Known rows, with every step that occurs
l-a-m-k-b-g: [-0.75 -0.38 -0.79  2.72  1.26  0.73  0.25  1.23 -3.42  2.39  0.73 -0.51
  0.27 -1.89  3.72  2.23 -2.93  2.37  0.39  4.74 -0.71 -1.91]
m-k-b-g: [ 0.75  2.40 -1.57  1.42  0.36  0.51 -0.94  3.24 -2.73  2.56 -0.04 -0.66
  0.84 -0.40  1.75  1.58 -3.94  0.38 -1.32  0.83  0.29 -1.01]
d-g-m-k: [ 0.85  0.25  0.69  1.96  1.61 -1.60 -0.96  1.29 -1.71  1.22 -1.48 -1.82
  0.90  1.27  4.32 -2.68 -1.11  1.42  2.19  0.42  0.03  1.79]
l-a-m-g: [-1.50 -3.95  0.75  1.63  1.35  0.47  0.94 -2.79 -2.20  0.07  0.53 -0.45
 -0.02 -0.43  1.60 -0.66  0.06  2.89  0.33  3.39 -0.08 -2.12]
d-g-p: [-0.29 -0.49 -1.03  1.60 -0.34  0.95  0.03  2.85 -1.27 -0.58 -1.16 -0.34
 -1.07 -0.50  1.95 -0.26  0.36  1.74  1.10  0.70  1.10  0.70]
b-k: [ 0.31  0.16 -0.66  1.16  1.69 -0.25  0.38  0.82  1.18  0.57 -0.53 -0.23
 -0.07 -1.30  0.09  1.20 -1.42 -0.06  0.49 -0.62 -0.50 -1.86]
a-l: [ 0.04 -0.14  0.45 -0.68  0.19 -0.30  0.78 -0.19 -0.02 -0.10 -0.64 -0.98
 -1.16  0.39  0.52 -1.57  1.16  2.25  0.76  2.12 -1.79  0.48]
l-g-p: [-0.16 -1.05 -2.06  1.49 -0.27  2.16 -1.22  1.50 -1.66 -0.67 -1.44  0.78
 -1.30 -1.32  2.29  0.02 -0.47  1.86 -0.75  0.31  1.77 -0.25]
d-g-m-a-l: [ 0.14 -1.22  1.75  0.55  2.68 -1.77  1.92  0.32 -1.41  0.86 -0.75 -2.32
 -0.51  2.70  6.34 -2.31  1.10  3.32  3.88  1.71 -2.78  1.81]
k-b: [ 1.11  1.11 -1.78 -0.65 -0.73  1.04  1.66  1.13 -0.77  1.68 -0.36  0.43
  0.31 -0.26 -0.34  1.40 -0.91  0.09  0.10  1.50 -0.63 -0.62]
m-a-l-g-d: [-0.56 -1.98 -0.74  0.34 -0.61 -2.09  1.91  1.79  0.02 -0.89  0.09 -1.87
 -2.62  2.06  3.85 -1.51  1.76  1.76  3.37  0.58 -0.64  0.44]
g-m-a-l: [ 0.61 -0.92  1.89  1.25  2.50 -1.85  0.56 -1.65 -1.14  1.40  0.01 -2.80
 -0.51  0.68  4.58 -2.81 -0.19  2.52  1.64  1.47 -3.30  1.02]
l-a-m: [-1.75 -2.72  0.76  1.33  0.95  0.22  1.33 -1.80 -0.74 -0.17  0.92  0.55
 -0.70 -1.71  2.05  0.81  1.07  1.84  1.84  4.00 -0.90 -0.93]
a-m-g-l: [ 1.26 -3.51 -0.93  1.32  0.12 -1.99  0.31 -4.38 -1.33  0.78  1.05 -0.16
  0.14  0.21 -1.17 -3.66 -0.01  1.23  1.91  1.36 -0.53  0.07]
g-l-a-m-k-b: [ 0.55 -1.50 -0.76  2.86 -0.42 -2.08  2.31 -0.17 -1.58  1.82  0.78 -1.29
  0.68 -2.00  1.43 -1.38 -1.05  0.73  3.49  4.29 -1.64 -0.35]
b-g-d: [ 0.79 -0.93 -1.97  1.48 -0.86  0.42 -1.31  1.41  0.00  0.54  1.92 -0.97
 -2.00 -1.14  0.08  0.41 -1.92 -1.18 -0.53 -0.40  1.36  0.26]
a-m-g: [-0.27 -2.33 -0.45  0.87  0.62 -0.54 -0.33 -3.77 -1.80  0.61  0.08  0.48
  0.07  0.27 -0.22 -1.54 -0.06  2.77  0.54  1.99  0.08 -1.30]
k-b-g: [ 1.16  1.09 -2.38 -0.19  0.47  2.56  0.18  1.79 -1.80  2.37  0.75  0.67
  0.03 -0.76  0.71  2.91 -2.92  0.01 -1.39  1.17 -0.08 -0.83]
d-g: [-0.34 -0.17 -0.04 -0.74  0.14  0.03  1.34  1.92 -0.22 -0.53 -0.70  0.53
 -0.11  2.03  1.89  0.46  1.42  0.72  2.34  0.21  0.44  0.88]
g-m-a: [ 0.47 -0.73  1.26  2.01  2.30 -1.41 -0.15 -1.55 -1.27  1.42  0.61 -1.90
  0.48  0.13  3.91 -1.09 -1.26  0.37  0.87 -0.63 -1.60  0.53]
m-k: [-0.46  1.19  0.78  1.64 -0.13 -2.15 -1.30  1.43 -0.91  0.27 -0.91 -1.67
  0.73  0.36  1.05 -1.42 -1.13  0.34  0.17 -0.34  0.42 -0.25]
a-l-g-d: [ 0.38 -2.01 -2.04 -0.50 -1.23 -0.20  0.98  1.28  0.75 -0.98 -0.63 -0.46
 -3.14  0.79  1.55 -2.10  1.71  1.88  2.29  1.95  0.16  0.88]

Rows
[-0.63 -3.89  0.21  1.06  0.65 -1.09  3.37 -0.64 -0.28 -0.60  1.19  0.27
 -0.63  0.16  2.40 -0.98  2.40  1.26  5.47  3.53 -0.88  1.25] -> d-g-l-a-m
[ 1.18 -1.30 -0.40 -0.25 -0.37 -1.16  2.05  1.08  0.43 -0.22  0.62 -0.26
  0.04  1.80  0.71 -1.74  1.43 -0.68  3.77 -0.57 -0.17  2.04] -> d-g-l
[ 1.48  1.48 -3.19  2.41 -1.65 -0.80 -0.95  3.99 -1.48  2.24  0.65 -2.22
 -0.73 -1.28  0.64  0.46 -4.03 -0.82 -0.31  0.75  0.96 -0.55] -> m-k-b-g-d
[ 0.94 -0.28 -1.08  2.48  0.61  0.42  1.11  3.24 -2.41  2.44  1.85 -2.39
  0.87 -1.29  2.20  0.25 -3.89 -0.85  0.23  1.57 -0.50 -0.44] -> m-k-b-g-l-a
[-0.38 -1.10 -0.49 -1.56  0.58  0.95  0.89  0.33 -0.45 -0.63 -1.40  0.78
 -1.53  1.72  2.79 -0.83  1.60  3.18  1.13  2.29 -0.58  0.40] -> a-l-g
[-0.18 -3.76  0.30  1.70  0.46 -1.08  2.00 -2.69 -0.02 -0.03  1.94 -0.20
 -0.49 -1.77  0.83 -1.51  0.90  0.40  3.20  3.38 -1.42  0.45] -> g-l-a-m
[ 0.79 -2.10 -1.73  1.25 -1.53 -0.62 -0.23 -0.05 -0.15  0.07  0.50 -2.41
 -1.02  0.36 -1.65 -2.55 -0.97 -0.20 -0.25 -0.71  1.45 -0.67] -> m-g-d
[ 0.65  1.23 -1.88  2.20  0.63 -0.36 -1.00  0.20 -3.20  2.90  0.09  0.64
  0.22 -1.17  2.13  1.35 -2.99  2.03  0.50  3.35 -0.39 -1.09] -> a-m-k-b-g
[ 2.12  0.10 -2.37  2.67  0.01 -1.79 -0.39 -0.50 -2.80  2.91  1.34  0.00
  0.35 -1.53  1.03 -0.73 -3.04  0.65  2.04  2.60 -0.92  0.36] -> a-m-k-b-g-l
[ 1.13 -2.64 -2.05  1.55  1.02  1.59  2.13 -0.92 -1.86  2.40  2.68  0.56
 -0.44 -2.60  1.36  1.44 -1.88  0.48  1.84  4.48 -1.33 -0.45] -> k-b-g-l-a-m
[ 1.26 -1.64 -0.29 -0.44  2.27  1.33 -0.10 -1.77 -0.95  0.66 -1.37 -0.01
 -1.23  0.52  4.13 -2.53  0.21  3.62  0.81  2.78 -1.34  1.62] -> a-l-g-m
[ 0.15 -1.10  1.26  1.23  2.33 -1.48  1.25  0.50 -1.37  0.99  0.01 -1.44
  0.57  2.28  5.80 -0.78  0.21  1.11  3.16 -0.55 -1.12  1.28] -> d-g-m-a
[-1.07 -0.27  1.64  0.22  0.86 -2.39  1.64  0.49 -0.77 -0.06 -0.08 -2.15
 -0.62  1.55  2.98 -1.09  1.20  2.15  1.96  0.84 -2.61  0.01] -> m-a-l
[ 0.46  1.01 -1.45  1.90 -0.52 -1.85  0.32 -0.24 -2.15  2.00 -1.00  0.34
  0.62 -0.94  0.99 -0.05 -1.00  1.91  2.22  3.54 -1.02 -0.85] -> a-m-k-b
[ 2.71 -0.06 -2.69  0.26  0.08  1.22  0.76  0.69 -1.04  2.67  1.97  0.18
  0.19 -0.98 -0.44  0.81 -2.99 -1.34  0.04  0.49 -0.46  0.39] -> k-b-g-l
[-0.55 -2.51  1.04  3.42  0.36 -3.14  0.85 -1.17 -0.90  0.18  1.03 -1.86
  0.21 -1.44  1.73 -2.83 -0.04  0.66  3.43  2.92 -1.00  0.45] -> g-l-a-m-k
[ 1.30 -1.57 -0.81  0.23  2.00  1.72 -0.91 -1.62 -1.00  0.92 -0.88  0.94
 -0.15  0.18  3.59 -0.97 -0.88  1.26  0.09  0.36  0.41  1.09] -> l-g-m
[ 0.25 -3.87  0.52  1.22  0.71  0.27  1.78 -0.86 -0.81  0.06  1.62 -2.43
  0.76  0.25 -0.05 -2.68 -1.04 -0.37 -0.20  0.28  0.00 -0.79] -> m-g-l-a
[ 1.86  0.57 -1.56  0.57  1.46  0.43  0.21  0.74 -2.44  2.66 -2.61 -1.08
 -0.14  0.60  4.89 -2.48 -1.86  3.77  1.23  3.96 -1.57  0.61] -> a-l-g-m-k-b
[ 1.90  1.35 -1.12  1.44  0.94 -0.54  0.59  2.41 -2.31  2.74 -1.89 -1.40
  1.18  1.07  3.96 -1.09 -2.10  1.30  2.25  2.13 -0.63  1.17] -> d-g-m-k-b
[ 2.32  1.25 -1.98  1.94 -0.05 -0.84 -0.30  2.30 -2.12  2.90  1.08 -1.33
  1.03 -0.55  0.65 -0.64 -3.85 -0.95  0.08  0.18 -0.22  0.42] -> m-k-b-g-l
